What can hang from each mark
K_863: K_460 K_796 K_878
K_211: K_142
K_142: K_211 K_878
K_548: K_217 K_384
K_384: K_548
K_339: K_217 K_384 K_460
K_517: K_796
K_217: K_548
K_878: K_863
K_460: K_548 K_863

Each row was made from one small tree. Brackets hold a mark, then the marks that hang from it, in the order of their numbers. Every link used is in the known rows. Write each row's tree.
Known rows
(K_863 (K_460 (K_548 K_384)) K_796 K_878): [-2.03 -0.42  0.11 -0.63 -0.14  0.09  1.46 -2.40  0.05 -0.65 -1.43  0.48
 -1.73  1.52  1.16  0.07 -0.50 -0.89 -1.04  0.18  0.69 -1.23]
(K_863 (K_460 K_548) K_878): [-1.05  0.51 -1.22 -0.06  1.17  0.72 -0.11 -0.91 -1.36  0.35 -0.48  0.07
  0.54 -0.91 -0.21 -0.09 -0.69  0.73 -1.08 -1.66 -0.58 -1.35]
(K_211 (K_142 (K_878 (K_863 (K_460 (K_548 K_217 K_384)) K_796)))): [-1.22  1.25  0.90 -0.09 -1.09  1.72  5.35 -1.40  0.78  0.41  0.16  0.82
 -0.48  1.64  1.91  1.23 -0.41 -0.53  3.84 -0.02  2.14  1.53]
(K_339 K_384): [ 0.99 -1.24 -0.77  0.88 -0.26 -1.42 -2.86  3.31  0.01  0.13  1.04 -1.09
  2.44 -1.37 -0.74 -1.03  0.11  1.54 -1.84 -0.25 -0.12 -0.65]
(K_217 (K_548 K_384)): [-0.29 -0.61 -0.78 -0.22 -2.37 -0.97 -2.13  3.95  1.79 -0.87  2.46 -0.29
  0.30 -0.75  0.40 -0.51  1.52 -0.55 -1.58  0.11 -1.81 -0.83]
(K_517 K_796): [ 0.73 -2.12 -0.91 -0.18  1.36 -3.19 -1.64  1.28 -0.25 -0.59  0.94 -0.98
  0.73 -0.48 -2.76  0.11  0.00  0.64 -1.71 -1.09 -2.11  0.23]
(K_211 (K_142 K_878)): [ 1.90  0.60 -2.16  0.28  1.09 -0.55  0.65  0.95  0.05  1.05  1.15 -2.22
  4.66 -3.57 -2.25 -0.23  0.99  0.75  1.15 -2.07 -0.61  2.54]
(K_142 K_211 (K_878 (K_863 (K_460 K_548) K_796))): [ 0.91  1.03 -0.53  0.65  0.66  0.78  4.64 -4.84 -1.67  1.21 -1.05  0.74
  0.51 -1.36 -0.34  1.28 -3.04  1.89  3.12 -2.49  1.91  0.36]
(K_384 K_548): [ 0.95 -0.68 -1.38  0.86 -0.34 -0.08 -2.11  1.99 -0.54 -0.10  1.31 -0.46
  2.00 -0.82 -0.40 -1.50  0.06  1.17 -2.45 -1.11 -1.97 -0.82]
(K_863 (K_460 (K_548 K_217 K_384)) K_796 K_878): [-3.18 -0.71  0.36 -0.85 -1.00  1.24  0.79 -0.84  0.60 -1.51 -0.38  0.68
 -2.90  2.77  1.80  0.35  0.48 -1.94 -0.25  0.97  0.31 -0.87]
(K_460 K_863): [ 0.39  0.13 -0.39 -0.34  2.72 -1.23 -1.90  0.55 -0.51  0.53  0.99 -0.37
  2.21 -0.95 -1.76 -1.24  0.85 -0.73 -1.24 -0.09 -2.15 -0.03]
(K_211 (K_142 (K_878 K_863))): [ 1.90  0.92 -1.21  0.18  1.31 -0.60  2.42 -0.95 -0.98  2.48  1.28 -2.29
  3.66 -3.31 -2.17  0.08  0.45  0.91  2.86 -2.95 -0.49  2.38]
(K_339 K_217 (K_460 K_863)): [ 1.08  0.70  0.20  0.20  0.76 -1.17 -4.51  3.63  0.72 -0.50  0.52  0.08
  1.04 -0.49 -0.18  0.17  1.96  0.35 -0.46  1.97 -0.72  0.19]
(K_863 K_460): [-0.99 -0.20 -1.29  1.03  2.52 -0.40 -1.36 -0.15 -0.63  0.16  0.82 -0.03
  3.18 -0.97 -0.43  0.03 -0.26  1.79  0.04 -1.45 -0.85 -0.91]
(K_142 K_878): [ 1.17  0.02 -1.90  0.81  0.83 -1.18 -0.51  0.40 -0.33  0.83  1.62 -1.22
  3.41 -2.29 -1.75  0.14  0.59  1.31  0.59 -2.30 -1.63  0.95]
(K_384 (K_548 K_217)): [-0.25 -1.00 -1.12  0.71 -1.28  1.12 -2.66  3.44  0.14 -0.83  2.16 -0.36
  1.04  0.46  0.22 -1.32  1.04  0.06 -1.84 -0.38 -2.37 -0.57]
(K_211 K_142): [ 1.11 -0.28 -1.90  0.25  1.64 -0.77 -1.22  1.83 -0.47  0.28  1.02 -1.92
  4.42 -3.11 -1.92 -1.04  0.70  0.69 -0.31 -1.15 -0.72  1.18]
(K_878 (K_863 (K_460 (K_548 K_217 K_384)))): [-2.64  0.96  0.14  0.34 -0.93  1.06  1.50  1.07  0.04 -0.26  1.80  2.08
 -0.87  1.82  2.24  0.85 -0.47 -0.27  2.12 -0.28 -0.27 -1.82]
(K_339 (K_384 (K_548 K_217)) K_460): [ 1.02  0.04  0.16  0.84 -3.11  1.08 -4.65  6.30  2.51 -1.50  0.86  0.33
 -0.35  0.76  0.97 -0.52  1.02  0.88 -2.15  1.92 -0.14 -1.15]
(K_211 (K_142 (K_878 (K_863 K_460 K_796)))): [ 0.31  0.44  0.07  0.53  2.62  0.07  4.22 -4.71 -0.76  2.19 -0.85 -1.55
  2.70 -0.90 -0.90  0.62 -0.68  1.31  3.29 -2.00  1.57  2.54]
(K_142 K_211 K_878): [ 1.88  0.51 -2.78 -0.17  0.67 -0.44  0.14  0.06 -0.23  0.69  1.46 -1.46
  3.28 -4.31 -2.99  0.26 -0.14  1.02  1.54 -3.10 -0.77  1.21]
(K_142 K_211 (K_878 (K_863 (K_460 (K_548 K_384)) K_796))): [ 0.03  1.30 -0.07 -0.19 -0.50  0.62  5.40 -3.98 -0.17  0.84 -0.66  1.45
 -0.85 -0.35  0.56  1.49 -2.38  0.73  3.61 -1.83  2.34 -0.04]

Which tree is each row?
[-0.47 -0.67 -0.42  1.58  1.02 -0.27  0.49 -1.70 -1.36 -0.92 -1.15  1.43
  1.35  0.85  1.20  0.13 -2.15  1.97 -0.84  0.27  0.85 -0.90] -> (K_863 (K_460 K_548) K_796)
[-0.03  1.14  0.14 -0.79  0.11 -0.93 -0.14  2.39  0.57 -0.42  0.87  1.84
  0.12  0.45  0.36 -0.88  0.17 -1.59 -1.45  1.08 -1.19 -1.19] -> (K_460 (K_548 K_384) K_863)
[-1.57 -0.64  0.80  1.39  0.38  0.81  1.65 -2.08 -1.67 -0.38 -0.13  1.48
 -0.73  2.18  1.65  0.67 -1.56  0.79  1.40  0.06  0.35 -0.74] -> (K_878 (K_863 (K_460 (K_548 K_217)) K_796))
[-0.49 -0.39  0.51  1.67  1.32 -0.36  2.26 -3.58 -2.38  0.38 -1.20  1.18
  0.18  0.98  1.21  0.43 -2.60  2.02  0.75 -0.65  0.77 -1.01] -> (K_878 (K_863 (K_460 K_548) K_796))
[ 0.37  0.21 -0.54  0.12  1.97  0.18  3.65 -5.82 -1.21  1.74 -0.55 -0.85
  1.30 -1.70 -1.45  1.16 -1.61  1.52  3.65 -3.03  1.24  1.15] -> (K_142 K_211 (K_878 (K_863 K_460 K_796)))
[-0.66 -0.17  1.15 -2.07  0.16 -0.76  0.80 -1.58  0.30 -0.41 -1.22  0.28
 -2.86  1.56  0.06 -1.06  0.61 -3.38 -2.40  1.49 -0.74 -0.27] -> (K_460 (K_548 K_384) (K_863 K_796 K_878))
[ 0.50  1.40 -1.33  0.02  2.01  0.53  2.87 -3.53 -1.05  2.34  0.96 -0.61
  2.35 -3.09 -1.93  1.11 -1.15  1.83  3.96 -4.24  0.27  0.44] -> (K_142 K_211 (K_878 (K_863 K_460)))
[ 0.26  0.88  1.68 -1.75 -1.74  1.74 -3.91  4.09  2.86 -0.08 -0.19 -0.65
 -3.18  1.44 -0.13 -1.32  2.70 -2.49 -2.89  2.17 -0.71 -0.60] -> (K_339 (K_384 (K_548 K_217)) (K_460 (K_863 K_878)))
[ 1.98  0.76 -1.78 -0.15  0.82 -0.47  1.86 -1.97 -1.28  2.16  1.46 -1.57
  2.24 -4.10 -2.99  0.65 -0.55  1.02  3.12 -3.97 -0.75  1.07] -> (K_142 K_211 (K_878 K_863))
[-0.85 -0.94  0.90 -1.28  0.37  0.51 -0.47 -0.97 -0.69 -0.58 -0.76 -0.31
 -2.63  1.69 -0.43 -1.00  1.08 -3.29 -1.84  1.43 -1.48  0.42] -> (K_460 (K_548 K_217) (K_863 K_796 K_878))
[ 1.94 -0.50 -0.92  0.03  0.82 -0.99  2.67 -4.27 -1.59  1.58 -0.01 -1.62
  1.05 -2.54 -2.54  0.56 -1.07  0.75  2.77 -2.98  0.16  1.79] -> (K_142 K_211 (K_878 (K_863 K_796)))
[-0.12  0.59 -0.18  0.47 -0.33  1.87  4.06 -3.39 -1.08  0.52 -0.12  0.91
 -0.67 -0.13  0.25  1.45 -2.15  0.86  3.98 -1.79  1.44  0.62] -> (K_142 K_211 (K_878 (K_863 (K_460 (K_548 K_217)) K_796)))
[-1.63  0.30 -1.07  1.34  0.16  1.38 -0.83  2.16 -0.58 -1.15  1.08  1.65
  1.42  0.57  1.31  0.28 -0.68  0.95  0.19 -0.17 -0.65 -1.33] -> (K_863 (K_460 (K_548 K_217)))
[ 1.31 -0.99  2.60 -1.03 -2.54  0.62 -3.99  2.51  1.55 -0.14 -2.13 -1.14
 -3.65  1.99  1.16 -1.07  1.84 -0.55 -3.67  3.42  1.55  0.21] -> (K_339 K_217 (K_384 K_548) (K_460 (K_863 K_796 K_878)))
[-0.36 -1.30  0.61 -1.57  2.70 -1.19 -0.88 -3.26 -0.72  0.67 -1.12 -1.90
 -0.85  0.10 -2.16 -1.32  1.44 -2.60 -2.15  0.12 -1.64  0.87] -> (K_460 (K_863 K_796 K_878))
[-2.58 -0.50  0.27  0.54 -1.19  0.60  0.72  0.71  1.02 -2.16  0.29  2.20
 -1.00  3.11  2.70  0.57 -0.55 -0.52  0.15  1.74  0.78 -1.15] -> (K_863 (K_460 (K_548 K_217 K_384)) K_796)
[-1.15  0.92  1.60 -2.17 -1.05  0.18 -1.03  0.82  2.54 -1.93 -1.31  1.16
 -4.57  2.64  0.65  0.31  2.00 -4.37 -1.10  3.39 -0.33 -0.19] -> (K_339 (K_460 (K_548 K_217 K_384) (K_863 K_796 K_878)))
[ 0.32 -0.64  0.73 -1.04  1.37 -0.57  0.07 -2.47 -1.38  0.18 -1.85 -0.32
 -1.74  0.54 -1.01 -1.17  0.09 -2.15 -2.62  0.69 -0.96  0.14] -> (K_460 K_548 (K_863 K_796 K_878))
[-1.08 -0.80 -0.41  0.25  1.25  0.33  0.64 -3.15 -1.42 -0.16 -1.95 -0.02
 -0.59  0.57  0.30 -0.05 -1.09  0.44 -1.39 -0.61  0.45 -0.65] -> (K_863 (K_460 K_548) K_796 K_878)
[ 1.04  0.66 -0.24  1.33 -2.85  0.22 -3.82  6.68  1.61 -1.99  0.41  1.45
 -0.17 -0.15  0.90  0.44  0.01  1.00 -1.07  2.29  0.79 -1.32] -> (K_339 K_384 (K_460 (K_548 K_217)))
[-2.48 -0.34  1.26  0.60 -0.87  0.71  2.42 -1.18 -0.19 -0.68  0.33  2.02
 -2.06  3.30  2.61  0.83 -0.95 -0.47  1.67  0.77  0.72 -1.13] -> (K_878 (K_863 (K_460 (K_548 K_217 K_384)) K_796))
[ 0.96 -1.09  2.67 -1.23 -3.23 -0.13 -4.81  3.45  2.15 -0.38 -1.28 -1.54
 -4.12  1.07  0.96 -0.50  2.59 -1.27 -2.98  3.92  1.21  0.69] -> (K_339 (K_217 K_548) K_384 (K_460 (K_863 K_796 K_878)))
[-1.42 -0.06  0.93  0.76  0.20 -0.44  3.00 -2.59 -0.83  0.04 -0.71  1.96
 -0.94  1.94  2.17  0.61 -1.93  0.72  1.09  0.16  1.19 -1.46] -> (K_878 (K_863 (K_460 (K_548 K_384)) K_796))
[ 1.00  0.67  0.71 -0.03 -1.62 -0.35 -5.12  5.32  1.74 -0.85  1.06  0.13
 -0.67 -0.47  0.76 -0.07  2.43  0.06 -1.32  2.59 -0.91  0.12] -> (K_339 (K_217 K_548) (K_460 K_863))
[-0.08  0.42  1.61 -1.47 -1.84 -0.63 -1.83  1.46  1.43 -1.31 -1.66  0.63
 -4.12  1.90  1.47  0.25  1.74 -2.18 -1.39  3.43  0.96  0.02] -> (K_339 K_217 (K_460 (K_548 K_384) (K_863 K_796 K_878)))
[ 0.27  0.17  2.17 -1.14 -1.35  0.50 -2.39  1.99  1.82 -1.13 -2.02  0.42
 -4.07  2.04  0.37 -0.28  1.11 -2.52 -2.23  3.80  1.01 -0.17] -> (K_339 K_384 (K_460 (K_548 K_217) (K_863 K_796 K_878)))
[ 0.86  1.19  0.18  0.84  1.15  0.69  5.23 -3.86 -1.31  1.76 -1.47 -0.03
  1.93 -0.61  0.40  0.79 -1.89  1.86  2.83 -1.41  2.20  1.70] -> (K_211 (K_142 (K_878 (K_863 (K_460 K_548) K_796))))
[ 1.61 -0.98  2.66  0.09 -3.26 -0.68 -4.87  5.11  2.51 -1.11 -0.59 -0.14
 -2.29  1.35  1.93 -0.35  1.52  0.32 -2.56  4.78  1.78  0.43] -> (K_339 (K_217 K_548) K_384 (K_460 (K_863 K_796)))
